Each row was made from one small tree. Brackets hold a mark, then the marks that hang from it, in the order of their numbers. Every link used is in the known rows. Write each row's tree.
(in the rows, 128 means zero)
Known rows
{Z_674 Z_334 {Z_675 {Z_494 Z_116}}}: [165  74  64 169 110 149 111  79 116 102 113 128 106  50 142  69 179 150
  92  82  48 167 110 148]
{Z_116 Z_494}: [149 131 113 121 136 157 119 118 171 111 146 154 154 119 158 114 145 131
  98  93 145 124 141 153]
{Z_334 {Z_674 {Z_675 Z_118}}}: [155 101  99 133 129 156  74  93 119 101 144  97 140 115 106  60 185 155
 108 112 141 158 116 129]
{Z_675 Z_118}: [126 139 140 116 113 123 124 115 140 101 158 122 142 175 105 105 168 160
 127 118 152 121 128 133]
{Z_334 {Z_674 {Z_675 {Z_118 Z_827} Z_494}}}: [154 101  97 138 116 158  68  91 113  97 143  99 131 101 119  48 199 155
  98 106 133 172 122 148]
{Z_334 {Z_674 Z_675}}: [163  99  92 141 124 162  79  92 116 112 136 102 138  94 116  66 173 148
 101 114 120 161 119 132]
{Z_118 Z_916}: [138 169 145 143 137 153 114 134 145 121  92 132 114 140 118  84 165 139
 121 102 125 142 140 147]
{Z_866 {Z_674 Z_334 {Z_675 Z_494}}}: [171 105  86 176 106 145 128 110  80 105 118  96 127  58 147  83 168 132
  94 101  46 157 106 150]
{Z_334 {Z_674 {Z_675 {Z_118 Z_916} Z_494}}}: [154 108 102 134 131 154  64  86 130 103 126 101 116 107 113  42 204 152
 102  99 136 167 118 144]
{Z_674 {Z_675 Z_118 {Z_494 Z_116}}}: [125 100 114 134 104 123 104  89 139  92 141 126 109 109 128  59 192 153
  93  75 124 150 123 156]
{Z_866 {Z_674 Z_334 Z_675}}: [172 107  91 177 116 152 130 124  74 103 119  92 142  69 139  90 155 133
 103 107  54 154 108 137]
{Z_674 {Z_675 Z_118}}: [131 111 122 133 102 133 111 110 128  90 156 110 141 134 102  61 163 158
 117 104 137 137 129 140]
{Z_674 Z_334 {Z_675 {Z_118 Z_827 Z_916}}}: [159 107  99 170 126 170  91 127  98  77 117  99 137 106 109  38 179 164
 126 101  97 173 130 138]
{Z_674 {Z_675 Z_118 Z_494}}: [130 107 115 131  90 122 110  91 136  93 152 115 121 118 114  52 182 155
 104  95 127 140 127 158]
{Z_675 Z_118 {Z_494 Z_116} Z_674}: [129 125  99  96 105 112 126  74 173 103 142 162 113 104 137 103 160 147
  63 101  81 139 130 143]
{Z_827 Z_118}: [141 150 125 138  94 159 126 111  83 126 113 102 112 128 115 120 164 147
 126 135 108 152 129 157]
{Z_916 Z_118}: [161 162 156 136 109 140 116 145 111 116 105 152 131 134 123  91 164 149
 118 103 106 128 166 146]
{Z_674 Z_334 {Z_675 Z_118 Z_494}}: [159  84  77 153 101 138 107  81 120  90 136 109 120  90 116  53 184 162
 112  99  78 155 110 145]
{Z_866 {Z_674 {Z_675 Z_118 Z_494}}}: [143 122 121 152 103 127 124 119  95  97 138  96 129  99 137  76 177 134
  95  95 100 144 116 156]
{Z_866 {Z_674 Z_675}}: [152 123 117 161 108 141 131 131  87 106 131  97 142  89 138  89 152 128
  97 104  88 144 119 147]
{Z_537 {Z_866 {Z_674 Z_675}}}: [143 144 137 148  89 118 105 116  81 116 110  91 156 117 136  94 166  98
 113 100 106 114 125 150]
{Z_334 {Z_674 {Z_675 Z_494}}}: [162  97  87 139 115 154  78  79 122 114 134 106 124  83 123  59 186 146
  93 108 111 164 117 146]

Which tree is each row?
[165 106  56 128 103 135 137  66 154 121 113 167 110  39 157 116 140 136
  55 108   8 154 122 141] -> {Z_675 {Z_494 Z_116} {Z_674 Z_334}}
[156 120  75 106  92 120 131  69 157 105 148 141 129  98 119  93 147 154
  85 131  52 136 124 136] -> {Z_675 Z_118 Z_494 {Z_674 Z_334}}
[158  91  85 141 124 156  75  78 125 112 127 115 115  76 133  64 194 145
  85  93 109 170 114 144] -> {Z_334 {Z_674 {Z_675 {Z_494 Z_116}}}}
[156 148 100 116 135 148 118 111 154 100 117 132 141 128 100  83 135 154
 108 131  78 142 133 115] -> {Z_675 {Z_118 Z_916} {Z_674 Z_334}}
[155 154 105 130 126 165 107 136 127  87 120 127 153 121 110  72 140 156
 105 134  77 162 150 128] -> {Z_675 {Z_118 Z_827 Z_916} {Z_674 Z_334}}
[172 116  58 124  80 132 145  66 149 125 130 151 127  54 137 106 124 140
  70 134  12 141 128 145] -> {Z_675 Z_494 {Z_674 Z_334}}
[159 104  96 159 132 157  97 111 117  87 116 102 128 109 102  45 175 161
 129  98  97 158 117 129] -> {Z_674 Z_334 {Z_675 {Z_118 Z_916}}}
[151  93  94 134 131 150  69  78 128 102 134 108 117  97 124  58 204 153
  91  92 129 168 112 140] -> {Z_334 {Z_674 {Z_675 Z_118 {Z_494 Z_116}}}}
[138 146 143 142  93 114 101 118  83 109 115  87 158 132 130  89 174 103
 119  97 120 112 124 147] -> {Z_537 {Z_866 {Z_674 {Z_675 Z_118}}}}
[154 142  90 113 116 133 115  83 166 104 113 141 111 105 116  71 161 151
  91 118  62 146 129 141] -> {Z_675 {Z_118 Z_916} Z_494 {Z_674 Z_334}}
[163 120 107 171 132 152 116 132  82  93 112  86 135  93 129  72 173 138
 113 100  78 156 109 134] -> {Z_866 {Z_674 Z_334 {Z_675 {Z_118 Z_916}}}}
[136 141 105 104  73 127 124 100 141  95 161 140 142 111 127  81 149 153
  75 131  86 148 152 159] -> {Z_675 {Z_118 Z_827} Z_494 Z_674}
[158 131  90 123 102 153 123 121 117  87 154 126 172 113 113  96 126 161
  99 147  70 151 145 124] -> {Z_675 {Z_118 Z_827} {Z_674 Z_334}}
[164 111 101 175 116 154 118 137  65  86 130  84 150  86 136  77 167 142
 108 107  75 162 114 140] -> {Z_866 {Z_674 Z_334 {Z_675 {Z_118 Z_827}}}}
[129 122 125 135 105 130  98 101 142  93 130 115 108 124 112  35 190 152
 108  86 133 148 131 161] -> {Z_674 {Z_675 {Z_118 Z_916} Z_494}}
[149 109  72 111 114 122 125  66 161 102 131 157 112  84 138 104 162 152
  69 104  48 149 118 133] -> {Z_675 Z_118 {Z_494 Z_116} {Z_674 Z_334}}
[155  77  76 156 116 140 102  79 122  87 125 120 108  80 130  61 196 159
 101  80  77 164 106 143] -> {Z_674 Z_334 {Z_675 Z_118 {Z_494 Z_116}}}
[158 126  85 110 111 136 133  97 145 101 153 131 160 121 102 107 120 157
 103 145  68 131 127 110] -> {Z_675 Z_118 {Z_674 Z_334}}
[124 115 124 139 121 132  94 101 145  91 117 126  97 114 125  42 202 150
  97  66 129 157 128 159] -> {Z_674 {Z_675 {Z_118 Z_916} {Z_494 Z_116}}}
[154 114 110 142 137 170  61 112 110  95 129  94 137 116 110  43 193 155
 109 106 143 174 128 137] -> {Z_334 {Z_674 {Z_675 {Z_118 Z_827 Z_916}}}}
